Each row was made from one path, in order. Every step used is in the known rows, and no mark comes twice. Write each row's path.
Known rows:
tegeba > davo > vivid > pafod > kesopev > pulut: [-22   3   3  13  26  13   2  -2 -18 -29 -17   3  22  24 -19 -19 -21  14
 -13  15   3 -47 -25   8  32  11  22  28 -35   2   2   6  27 -35  42  14
   8 -27  24  10  30  -7 -15 -24   4  -8  -4  -6   2 -13   2  36]
dila > fedogur > pafod > kesopev: [ -2  13   0   2  10  -1 -13  17   3 -11 -29 -18   6 -14 -13   0   3 -16
   9  11  15   2 -11   4  33  -1  24 -13 -12  -4 -12  -3  14   9  -6   8
 -16 -21  -4  12   9 -17  -4   1  12  -6 -11 -15  18   6  -7  -9]
davo > tegeba: [ 16   7  12 -11  10   1  -4  -4  -1  17  16   4  -5  19  -3   7 -15  -6
   4   8  -8   0   3  -6  -5  -4  -8 -18  11   4   3   2  -4 -23 -13   3
 -13   6   3 -14  -9  -3   8   3 -19 -16   2  -6  -6 -10   4  -9]
tegeba > kesopev: [  9   3  12  -2  13  -2   6   0   1  -3  -9 -12  19 -13   9   7 -22 -24
  19   2  23  -5 -16  21   2  -7   8 -27  -5   6  19  -2  -7 -10   7  -4
  -8  11  10  -9  -7   0 -19 -10 -19   0   4  -4 -20 -22 -21 -17]
bebe > kesopev: [ 14  16   1  -4  -2  11  -1   3  14   0  -1  15  10  -8  -4   0 -28 -11
  16 -13  19  -2  -4   4   5 -17  21 -27 -15  16  -2   0  -7  -5   1  -6
  -9   2  27 -21 -10  17 -11   1 -19   4 -25  -5 -18 -20 -25 -19]
kesopev > bebe: [  3  27   5   2   0   1 -27  -6  20  -2  -2  -8  16 -13 -17  -3  -7  -7
   5 -17  -1  10   2  17 -20  -4  -5  -6 -19  22 -26  11  -5 -28   7  -8
   1  -4  13 -12   9   4   2   9 -10 -18 -19   4 -11 -16 -20  -9]
renuf > davo > dila: [  5 -11  -1  -3  -3 -14 -14   2  -3  22  14  -6  -5   1  11   9  -8  15
  -8  -8   1  11   6   4 -22  -8  -2  -5  16  -1  -6  -2   8   6 -10  10
  -7  24  -7   3 -13  23  -2   5   2   7  -2   3  -3  -4   8  17]
tegeba > kesopev > bebe: [  0  23  14   0   6   2 -23  -9  21  -1  -2 -22  24 -16  -9   8 -18 -20
  13  -7  15   5  -8  22 -21   1  -1 -15 -16  19  -5  12  -9 -24   9  -9
 -10   5  17 -15   8   5 -15  -3 -22 -13  -9   6 -16 -28 -23 -13]
vivid > davo > dila > fedogur > pafod: [-12  -5  -6   4 -14 -10   5 -12  -5  14   2  -5 -15   1 -12   0  23   1
   6   3  -9  13  32 -28   0  19  -3   2  21  -5  -6   1  19  21 -23   9
  15   8  -9  -2  -1 -14   1  19   7  -1 -15  -8  12  18  11  -1]
davo > vivid > pafod > renuf: [  8 -13 -14 -13  -2  20  18  -1   3 -16  -1  20  17  22  13   1  -4  -6
   1   3 -17 -12 -22   3   2 -12  -9  28 -16  -9  23  -4 -22 -16  17 -22
  -3   0   5 -10  13  -3   1  10 -15   0  25   6  -2   0  10 -11]
tegeba > davo > vivid > pafod > renuf: [ -4 -12 -22   1  -8  17   8  -1 -10 -27   0   3   8  17   1  -6  -8  -3
  -5  -1 -13 -17  -3 -10  10   2   2  34 -10   1  28 -10  -7 -16  28 -13
   1  -9   4  -7  12 -14   0   7  -9   3  25   9  -3  12   7 -16]
renuf > davo: [ 11  13  -8   4  -5  -5  -7   2   4  -5  -4  -4  14 -14   6  -6  -5  12
  -9 -11  14   3  11  24  -9 -11  15 -10  -2  13 -10 -10   3   2  -1   3
   8  20  -8  -1 -12  17   1  -8  18   0 -13  -4  -1 -10  -4  11]
fedogur > davo > dila > pafod > renuf: [ -6 -16  12  -6  -4  -6  23   3  -4  13  21  14 -22  -9  23   3  16  -5
   1  -1  -1   5 -14 -14 -11   3 -33  -3   8 -16  14   6 -31  23  -6 -11
  -3 -16  -6  15  -4 -10   6 -16 -10  19  27  20 -12  18 -11 -10]
fedogur > pafod > kesopev > bebe: [ -7  31  20  -1   8  10 -25   7  24  -4 -12 -18  29 -14 -14  10  -2 -15
   7  -4   7   9 -22  20   5  -3   6  -5 -27  -5 -21  10  -2 -11  -2  -4
 -24 -17  16  -2  31 -15 -10  -3   1 -18 -23  -1   3  -8 -15  -3]
davo > tegeba > kesopev > pulut: [ -4   5  31   5  17   4  16 -14  -2  17  -8  16   4   8   0  -2 -15   7
  -2  20  12 -18 -26   3   7   9  -4 -28  -7   7  13  10  10 -34  10  11
  -5  -1  27   0   7   0 -10 -31 -21  -4  -9   1 -14 -32   8  10]
dila > fedogur > pafod: [  4  10 -11   4 -10  -2  -6   4   3  -7 -28 -11  -6 -10 -17  -2   5  -3
   5  -4  -5  16  23  -5  21  -5  17 -10   8   2 -18  -5  19  10 -11   7
   9 -11 -18  11  -5 -15   9  10   5  -6 -23 -20  14   0   7 -19]
fedogur > pafod > renuf > davo: [ -2   7   0   8 -30   6  20   8  12  -4  -7   5  11 -18  19   3  23  11
 -10  -9   6  23  -4  11   6  -4   3  -8  -4 -10   4 -19 -13  17 -10 -10
  -8   7  -8   5  12  -7   4  -8  27  13 -12   5   7  10   9 -10]
fedogur > davo > dila: [ -2   4   3  -1   1 -11   1   0 -17  10  31  -1   1  -4   1   0  -2   4
   7  -1   9   8   6   4 -16  -4 -14  -4  27  -3  -3  18  -1  10 -19   1
   4  10  -3   7 -12  -4   1 -23  -9  10   5   4 -11  10 -18  -2]
fedogur > pafod: [  7  11   0   2   0   8  14   0   1   1 -18   0  16  -3  -1   6   1  -5
  11  -6  -2  21   3  10  21 -12   6 -12   5  -9  -6  -2   3   6 -10  -1
   5  -8  -6   7   5 -21  -2   1  -5  -6 -20 -18  -2  -5   0 -22]
vivid > pafod > renuf: [ 14   1  -9  -5   6  18  13   8   5 -30  -9  13   9  12  10  -4   3 -14
   2  -7  -9  -6 -25  13   8 -11  -5  11 -14  -2  18  -5 -25 -11  16 -28
  -4  -4  12 -12  17  -5  -1  15   2   0  16   0  -8   3 -10 -12]
nibu > pulut: [ 19  17  -1  -7  16  10  -4 -12 -13   0  -9  21   6 -19  -8  -4   0  -9
   1   2   5   4   6  23  20 -28   8 -12 -14  23   0  11  -3 -12   6 -21
  14  -2  -4 -13 -14  10 -11  -3 -14   4 -10   5  -1 -16 -12 -15]
tegeba > davo > vivid > pafod: [ -4  -7 -31  -5   9  11  -7  -1 -18 -31   2 -13  18  36 -14 -10 -34   1
  -2   0 -13 -27  16   0   9  -2  18  37   1   0  18  -3  14 -28  30   0
  17   2  -2  -6  -4 -10  -4   4 -13 -14  10 -11  -1  -5  12   6]

Write each row's path:
[ -5  -8  20  -9  31  -5   4  18  -9   4  16  -5   1  -4   6   6  -6 -17
   6  14  16 -16 -22   5   5  -2 -10  -1  -2 -19   0  13 -13  23  -4  12
 -14 -19   5  17  -3  -3  -7 -28  -2   1  24   1  -2   4 -21  20]	fedogur > davo > dila > pafod > kesopev
[  6  29 -21   2  -9 -10  -8   4 -14 -26   3  -9  -2 -20 -18 -22   0   3
  -1   1  22   5  34   2  -2   4  11 -11  18  22 -25  12  12   8 -14   3
  22  -4 -16   6 -28  -5  16 -24  15   8 -11  -4   7   8 -30  -4]	dila > fedogur > davo
[-22  14  14   7  -4  -2 -28  -5  21   7   8 -24   9  -9 -23   4  24  -8
   4   6   1   7   4 -17 -10  27  -3  10 -12  -5 -23  11  11   2 -13   4
  -9  -3  17  -9  24 -11  -9  13  14 -13 -19  12  15  14  -5  12]	vivid > davo > dila > fedogur > pafod > kesopev > bebe
[-17  -6  34   6  33  -4  21   5 -15   5   2  15  -1  -1   1 -14   4  13
  -6  20  14 -26 -29   5  15  10 -13  -3 -16 -11 -16  20   4   0  10  20
   3 -32  18  31  16   1  -7 -46   6   7  -1   1  -3  -4 -15  41]	fedogur > davo > dila > pafod > kesopev > pulut
[  7  -8   2   1 -11  -1  15   4  13  -6  -3   6  -6 -20  24   0  11   2
 -17 -11   8  -3  -6   9  -4  -3  -4  -3 -12   1   5 -19 -25  18   6  -3
   0  -5 -13   7  -3  12  11  -8  21  11  10   8   0   1   4   8]	dila > pafod > renuf > davo
[-12 -31  19   2   0  -3  29 -13   2  20  20  16 -18  -2  27   5  26 -11
   1  -1  -6  -8  -8 -26 -13  17 -36   4  -6  -9  24  -7 -33  19   1  -9
   3  -6   7  -9   4  -7   1  13  -3  13  30  24 -14  16  -2  -7]	vivid > davo > dila > pafod > renuf
[-11   9  26  15  16  -1  17 -14  -4  -2 -25  14  15  -9   1  -9 -10   6
   4   8  23 -15 -25  20  13  -1   4 -25 -21  14   5   7  11 -25  24   3
   8  -9  23   5  11   2 -15 -29 -14   3 -15  -2 -18 -33 -15   7]	tegeba > kesopev > pulut
[ -3  -5 -13   4 -16 -15 -16   1   0  16  -6 -12 -18  -4  -4   5  15  16
  -5  -2 -10  25  28  -9   2   2  14  -1  30  -8 -22  -3  26  22 -23  16
   6  11 -25  17 -11   3   7  12  14   0 -16 -12  22   9  24   9]	renuf > davo > dila > fedogur > pafod
[ 12  -9 -26 -16   3  16   5   5   3 -25   2  11  27  35   6  -3 -20  11
  -7   5 -15 -21  10  23  -2 -17  14  38   2  -5   6   0   8 -15  18  -4
  13  22 -12  -3  -9  22  -2   2   4 -18   4 -12   3 -14  23  29]	renuf > davo > vivid > pafod
[  0  12 -10  10 -38  -4   3   7   8  -9 -16  -2  -9 -29  10  -5  27  10
 -16  -7   7  22  14  -1   3   2  15  -8   1  -1  -7 -19  -2  21 -11  -5
  -1   3 -20   8   4  -1  16  -3  34  15 -12   5  19  15  19 -10]	dila > fedogur > pafod > renuf > davo
[ -7 -16   7   4 -23  -7  10   2   6  26   9   3 -14  -6  25  14  20  17
  -9  -8  -8  27  -9  -5 -11  -2 -13  -3  14 -21   9  -8  -7  25 -16  -2
 -19  15  -7   9  11   2   4   0   7  15   0  10   2  15  19  -5]	fedogur > pafod > renuf > davo > dila
[ 15   3 -12  -4  -6  11  13  11   8 -34  -8   8  10   2  17  -5   4   5
 -15  -9  -1  -6 -12  23  -4  -5   5  11  -9  -3   7 -13 -18   0   9 -21
   1  16   0  -9   6  16   3   3  30   4   7   1   4   3   4  14]	vivid > pafod > renuf > davo
[ -2  -5 -11   4  -7 -10 -14   0  -5  18 -12  -8 -22   2 -11   7   7   4
   8  -2 -16  23  20 -16   9  -1   5  -5  25  -8 -16   4  24  19 -17   8
   1  -3 -19  14  -5 -11   3  20  -7   1 -12 -15  12   6  16 -12]	davo > dila > fedogur > pafod
[ 15   7   4  -7  -3  -3 -10   2   3  12  21   1  -2  11   5   4 -11   9
 -14   5   3   1  15   5 -17  -1   5 -12  15   3   0  -7   1 -15 -14  11
  -9  23  -4 -10 -17  16  12  -8   4 -13  -4  -4   6 -10  17  11]	renuf > davo > tegeba
[ -6  -8  -1   9 -24  -5   0  -1   2  18 -12  -1 -29  -9   7   8  26   3
   4  -4 -13  27  -4 -32   7   3 -10  -7  10 -11   2  -9  -3  24 -14  -7
 -13 -13 -10   9  10 -21  12  18  -2  14   2   6  10  23  13 -31]	davo > dila > fedogur > pafod > renuf
[  1   5  13   0   1   4  14 -19  -1  13  35   8   3  19  -3  -3   4  -8
   1  12  -1 -14  17 -17 -13  20  -7  -4   9   8  12   1  -7 -17 -17   3
   6  19  14 -32  -9  -5   4   2   0 -14  -1   7 -10   1   0  -1]	vivid > davo > tegeba
[ -9  -8 -20  17  -2 -22 -45  -8 -22  14   2 -34 -39  -3 -25  -6 -13   5
   0  -3   0   0  36 -36  -4  18  15  -3  19  20 -13  -4  29  -2   4  15
   8  -5 -13   2 -19  -3  10  16  -2  13   3   3   4  13  -2  -6]	tegeba > davo > dila > fedogur
[ 12 -10 -24 -17  16  17  10  -1   0 -21  -2  13  24  39  -2   1 -28  -6
   9   2 -20 -21  -5  18   4 -17   3  36  -3  -7   9   6   6 -25  20 -11
  14   7  -1  -6  -4   7  -6   8 -20 -19  13 -16  -2 -13  14   9]	davo > vivid > pafod
[  8 -14 -20  -1  -8  -5 -19   6  -1  -7  -4  -5 -30   6   6  -5   9  12
 -15  -2 -14   1  11 -11 -14   4   2  17  13   0  -9  -5   5  12   0  -4
  -4  17 -12   1  -9  24   9  18  26   7  11   3  20  13  17  20]	vivid > pafod > renuf > davo > dila > fedogur
[ -6  -9  -9  10  -3 -19 -14 -15 -10  17  18  -7 -20   0 -12  -8  12   3
   5   1  -1  -6  32 -28 -17  24  -5   2  12  16 -11   2  16   9 -11   9
  20  15   0 -14 -16  11   4  22   6   5   3   5   3  12  -4   5]	vivid > davo > dila > fedogur
[-17  -1   5   9   6  -9   0   3   0   9   2 -13   1  -4 -10   3  22 -11
   7  14   9  -5  -1 -17  13  22   8   2  -2 -12  -2   2  11  21 -15  15
  -5   0   6   0  14 -14 -11  10  18  -1  -6  -3  16  20  -2   7]	vivid > davo > dila > fedogur > pafod > kesopev
[  5 -29   6 -13  13 -13  -4   0   1  20  14  -1 -16   6  16   7  -6   6
  -8  -2  -9  -4   8   4 -14  -8 -10   0  14  -7  -2  -2  -5  16   4  13
   4   9 -18  17 -19  23   3   1  -1   0  10  -6  -4  -8  14  25]	renuf > davo > dila > pafod
[  1   2 -16 -12 -12  20  36   5  -3 -33   9  23  20  17  11  -6   3  -1
   3   7  -4 -11 -11   7  -4  -8 -11  33  -3  -8  25   7 -21  -9   6 -21
   3   0   0  -4   5 -12   4 -14  -7   3  22   9  -3  17   0  -8]	fedogur > davo > vivid > pafod > renuf
[  4  -8  -9   4   3 -19 -33  -6  -9  20  -1 -12 -31  -1 -11   1  -7   6
   4   0  -9   7  18 -20  -9   1   3  -9  13  12 -20   5  18   3  -7   9
   4  -1 -11   4 -20  11   8  22 -10   1   5  -2   4   0   3  -5]	davo > dila > fedogur
[ -1 -31  13  -4   6  -3  12  -2   2  26   4   9 -27  -2  25  11   8 -10
   3  -5 -13   0 -22 -17  -6  -4 -32  -1  -5 -12  16  -5 -31  17   5 -10
 -13 -22   3   9   1  -3   6  12 -18  14  29  12 -11   6   1 -16]	davo > dila > pafod > renuf
